Each row was made from one path, in order. Every step used is in the known rows, and no mark comes twice. Write each row's path.
Known rows:
liba > refe > tivuf > kubu > difad: -1.91; -0.87; 3.27; -0.47; 2.87; 1.28; -0.91; 0.80; -1.45; 2.31; -1.78; -1.69; -1.54; 0.28; -0.73; 0.72; -1.78; -0.66; -2.00; 0.62; -1.95; 1.88
difad > gilav: 1.05; -2.32; 2.09; -1.97; -2.03; 1.19; -1.47; 0.86; 2.95; 1.87; -1.26; -0.15; 0.92; 0.77; 0.29; -2.64; -1.06; 1.04; 0.74; -0.82; 0.52; 3.20
tivuf > kubu > kipef: -0.49; -0.58; 6.15; -0.63; 0.72; 1.18; -1.26; 2.53; 2.56; 1.80; -1.30; -3.71; -1.48; 3.65; 1.02; 0.95; 1.81; 1.19; -1.04; -0.51; -0.32; 2.80
refe > tivuf > feguro > difad > kubu > kipef: -2.28; 1.79; 1.39; 1.68; 2.04; 0.27; -0.88; 3.54; 0.76; 3.12; -2.47; -4.99; -2.03; 0.93; -1.94; 2.30; 1.64; -1.90; -2.52; -0.64; -1.18; 2.68
difad > kubu > tivuf: -0.36; -0.71; 4.99; -0.17; 1.16; -0.50; -2.62; 2.34; 2.22; 4.84; -1.94; -2.59; -0.70; 0.97; 4.07; -2.21; -0.89; 2.29; -0.19; 0.00; 0.46; 2.16
gilav > difad > kubu > tivuf: 1.15; -1.05; 5.62; -0.42; -0.44; 0.97; -2.41; 1.41; 2.41; 4.67; -0.42; -5.60; -2.09; 1.01; 4.67; -1.93; 0.74; -0.10; 0.49; 1.68; -1.49; 1.72
kipef > kubu > difad: -3.24; -2.33; 3.80; -0.98; 0.02; 3.27; -0.68; 3.20; 3.06; 1.74; -0.46; -3.35; -1.60; 0.44; 3.81; -1.74; -0.80; 0.68; -1.80; -1.10; -0.75; 4.21
liba > mamu > tivuf > kubu > kipef: 0.58; -1.26; 5.92; -2.02; 4.88; -1.22; -1.63; -0.01; -0.30; 2.96; -3.88; -3.72; -1.58; 1.12; 0.19; 4.49; 0.34; 0.96; -2.04; -2.34; -0.08; 1.51
difad > kubu > tivuf > mamu: 0.14; 0.10; 5.96; -0.70; 0.76; -0.62; -1.06; 1.87; 1.07; 5.02; -2.86; -1.54; -0.12; 0.05; 2.81; -1.61; -0.29; 2.29; -0.22; 0.75; 0.68; 2.28
refe > tivuf > feguro: -2.35; -1.51; 0.61; 0.31; 2.04; 3.33; 0.98; 2.09; 0.67; 2.02; -1.09; -2.79; 0.53; 1.01; -2.66; 0.66; 0.44; -0.13; -0.38; 1.16; -3.30; 2.31
kipef > kubu > tivuf: -2.09; -2.86; 4.73; -0.28; 2.24; 3.25; -0.85; 2.97; 3.39; 2.65; 0.09; -2.22; 0.03; 0.06; 5.05; -1.68; -1.43; 1.68; -1.03; 0.66; 0.00; 2.73
refe > tivuf > feguro > difad > kubu: -2.01; 2.21; -0.51; 1.37; 1.32; 1.28; -0.29; 2.97; 0.70; 2.78; -2.69; -4.13; -1.33; 0.30; -1.89; 1.76; 1.35; -1.35; -1.14; -0.22; -1.12; 2.14
difad > kubu: 0.26; -0.61; 4.19; -0.09; -0.62; 1.06; -2.29; 2.51; 2.50; 4.01; -3.70; -3.47; -0.30; 1.40; 3.97; -2.05; 0.42; 1.45; 0.58; -0.81; 0.20; 2.73
refe > tivuf > mamu > liba: 0.25; -0.97; 5.28; 0.05; 3.26; 1.32; -0.59; 0.16; -1.26; 1.02; -1.56; -0.44; -0.28; -0.27; -2.36; 1.89; -1.57; 0.50; -1.63; -0.28; -1.37; 1.93
refe > liba > mamu: 1.88; -6.19; 4.64; -3.56; 2.56; -0.73; -1.67; 0.83; -0.64; 2.95; -1.37; -2.87; 0.21; 1.48; 1.59; 1.68; -0.97; 0.10; 0.90; -0.71; -0.75; 2.65
mamu > tivuf > feguro: -2.41; 0.62; 1.39; -0.16; 2.72; 2.12; 0.41; 0.24; 1.12; 1.85; -2.80; -4.08; 0.86; 1.33; -2.73; 1.09; -0.27; 0.87; -1.92; -1.39; -2.27; 2.43
feguro > difad > kubu: 0.26; 1.75; 1.80; 0.91; -0.97; -0.32; -2.89; 2.62; 2.84; 2.97; -3.40; -4.50; -2.46; 1.38; 1.90; 0.09; 0.08; -0.52; -1.18; -2.47; 1.08; 3.63
liba > refe > tivuf > feguro > difad > kubu > kipef: -1.21; 1.31; 2.07; 2.11; 3.04; 0.63; -1.24; 2.11; -1.21; 4.62; -4.89; -4.86; -1.43; 0.05; -1.17; 1.51; -0.68; -3.19; -3.38; -0.18; -1.31; 2.96
gilav > difad: 1.36; -2.78; 3.95; -0.62; -1.44; 3.47; -1.29; 0.64; 2.86; 2.12; -0.02; -6.01; -1.63; 2.17; 1.76; -1.02; 0.56; -1.27; 0.49; 0.95; -3.36; 3.30
kipef > kubu > tivuf > refe > liba: -2.36; -3.12; 6.21; -0.15; 2.71; 3.37; -1.26; 3.33; 0.74; 2.02; 1.05; -0.50; 1.07; -0.18; 4.41; -0.13; -1.68; 0.97; -0.45; 2.56; 0.23; 0.70
liba > mamu > tivuf > feguro > difad: 0.09; 0.49; 0.12; -0.96; 3.77; -0.25; -0.03; -0.52; -0.36; 2.92; -4.73; -4.75; -1.85; 0.12; -3.42; 4.80; -0.82; -0.75; -2.49; -2.99; -1.26; 3.16
kubu > tivuf > mamu: -0.34; -1.99; 5.07; -1.06; 1.55; 0.47; -0.06; 0.77; 1.21; 2.99; -0.50; -0.81; -0.01; 0.69; -0.34; -0.81; -1.77; 1.92; -1.15; 0.94; -1.15; 3.48

Write each row's path:
0.20; 1.85; 1.69; 2.11; 4.07; 1.71; -1.06; -0.47; -1.85; 1.82; -3.48; -3.17; -2.18; 0.36; -3.96; 2.83; -3.45; -2.25; -3.93; -1.70; -1.63; 2.93
mamu > liba > refe > tivuf > feguro > difad
-2.97; -0.56; 3.07; -1.15; 1.87; 0.70; -0.71; 2.19; 0.47; 0.77; 0.80; -1.66; -2.14; 1.14; -1.23; 1.31; 0.59; 0.87; -1.13; 0.16; -1.63; 1.40
refe > tivuf > kubu > difad
1.37; -1.20; 6.96; -0.01; -1.23; 1.27; -2.79; 2.22; 2.62; 4.42; -1.89; -7.48; -2.47; 2.05; 4.40; -1.13; 2.12; -1.47; -0.28; 0.39; -1.66; 2.75
gilav > difad > kubu > kipef
2.40; -0.20; 6.46; -0.03; 1.91; 1.84; -0.44; -1.37; -1.54; 2.64; -4.76; -1.42; -0.42; 0.39; -1.23; 0.49; -3.44; 0.19; -2.32; -1.02; -0.80; 3.86
tivuf > mamu > liba > refe
0.68; -2.05; 4.16; -0.50; 4.04; 1.28; -1.73; -0.65; -1.56; 2.88; -4.42; -1.54; -0.56; -0.64; -1.01; 3.74; -2.53; 0.50; -1.31; -0.83; -1.48; 1.29
liba > mamu > tivuf > refe
-1.23; 1.04; 3.20; -0.03; 0.85; 0.67; -0.39; 2.56; 1.79; 5.36; -2.62; -3.51; -0.31; 1.26; 1.88; -1.70; 0.38; 2.06; -0.05; 0.84; -0.41; 2.31
difad > kubu > tivuf > feguro
-0.03; -1.15; 6.41; 0.22; 0.26; -0.13; -3.07; 3.12; 2.59; 4.52; -3.43; -4.61; -1.13; 2.11; 4.01; -1.43; 0.79; 0.57; -1.06; -1.32; 0.18; 3.40
difad > kubu > kipef
-0.77; -4.25; 6.48; -1.29; 3.82; 2.46; -1.05; 2.63; -0.63; 3.30; -0.48; -0.61; 0.36; -1.11; 4.62; 1.71; -1.83; 0.75; -0.13; 2.24; 0.44; 0.73
kipef > kubu > tivuf > refe > liba > mamu
-0.76; -1.64; 5.22; 0.46; 3.89; 1.51; -1.43; 1.34; -0.99; 2.82; -2.67; -2.51; -0.59; 0.92; 0.21; 1.37; -0.92; -1.15; -2.17; 0.84; -1.54; 1.64
liba > refe > tivuf > kubu > kipef
0.90; -1.58; 4.95; 1.13; 4.70; 1.60; -2.56; -0.78; -1.71; 2.06; -2.88; -1.72; -0.82; 0.11; -0.58; 0.80; -4.51; -0.65; -2.76; -1.21; -1.66; 2.25
mamu > liba > refe > tivuf
1.71; -0.79; 4.90; -0.35; -2.02; 2.42; -2.07; 1.59; 2.61; 3.94; -2.10; -6.52; -1.74; 1.37; 4.51; -1.69; 1.84; -0.78; 1.21; 0.94; -1.65; 2.15
gilav > difad > kubu
-2.09; 4.25; 0.34; 0.97; 1.98; 0.02; -0.81; 1.17; 1.15; 2.63; -4.47; -5.28; -1.00; 0.63; -2.04; 2.17; 0.63; -0.34; -2.71; -2.77; -0.16; 2.23
mamu > tivuf > feguro > difad > kubu
-0.85; -2.47; 3.58; -0.41; 1.95; 1.96; 0.22; 1.30; -0.19; 1.62; -1.38; -0.73; 0.70; -0.34; -1.66; 0.79; -0.41; 0.16; -0.44; 1.07; -2.13; 2.27
refe > tivuf > mamu
-1.69; -2.00; 5.64; -0.79; 1.81; 3.18; 0.63; 2.54; 2.15; 2.87; -0.91; -1.20; 0.70; -0.80; 3.90; -1.11; -0.75; 1.68; -1.07; 1.40; 0.21; 2.81
kipef > kubu > tivuf > mamu
1.02; 0.24; -0.04; -0.80; -2.18; -0.17; -2.24; 1.07; 3.26; 0.89; -1.22; -1.54; -1.37; 0.85; -1.50; -0.47; -1.26; -0.85; -1.07; -2.55; 1.32; 4.14
feguro > difad > gilav
1.34; -4.41; 5.27; -1.56; 1.87; 1.55; -1.65; 1.20; -2.00; 2.60; -1.83; -0.89; 0.25; 0.85; 0.26; 2.67; -1.64; -0.18; 0.89; 1.30; -1.15; 1.45
tivuf > refe > liba > mamu
0.54; -3.32; 7.07; -3.59; 5.56; -2.91; -2.17; 0.45; -1.65; 2.37; -1.79; -3.56; -0.23; 1.61; 0.78; 4.77; 0.59; 0.25; -1.29; -1.86; 0.49; 0.55
refe > liba > mamu > tivuf > kubu > kipef
1.08; 1.47; 7.47; -0.27; 1.89; -1.15; -1.73; 0.88; 0.12; 4.43; -3.08; -1.31; -0.99; 0.08; 2.23; -0.59; -1.36; 2.62; -1.19; -0.51; 1.38; 1.99
difad > kubu > tivuf > mamu > liba
-1.03; 3.13; 1.59; 1.29; -0.61; 0.46; -0.61; 3.35; 2.35; 3.86; -3.86; -6.42; -2.44; 2.44; -0.98; 1.06; 1.89; -1.22; -2.33; -1.82; -0.31; 4.38
tivuf > feguro > difad > kubu > kipef
-1.03; -0.55; 2.56; -1.68; 1.26; 0.47; -0.99; 0.38; -1.34; 2.20; -1.77; 0.28; -0.65; -0.88; -1.14; -0.42; -1.82; -0.59; -1.28; 0.55; -0.31; 1.33
liba > refe > tivuf > kubu > difad > gilav
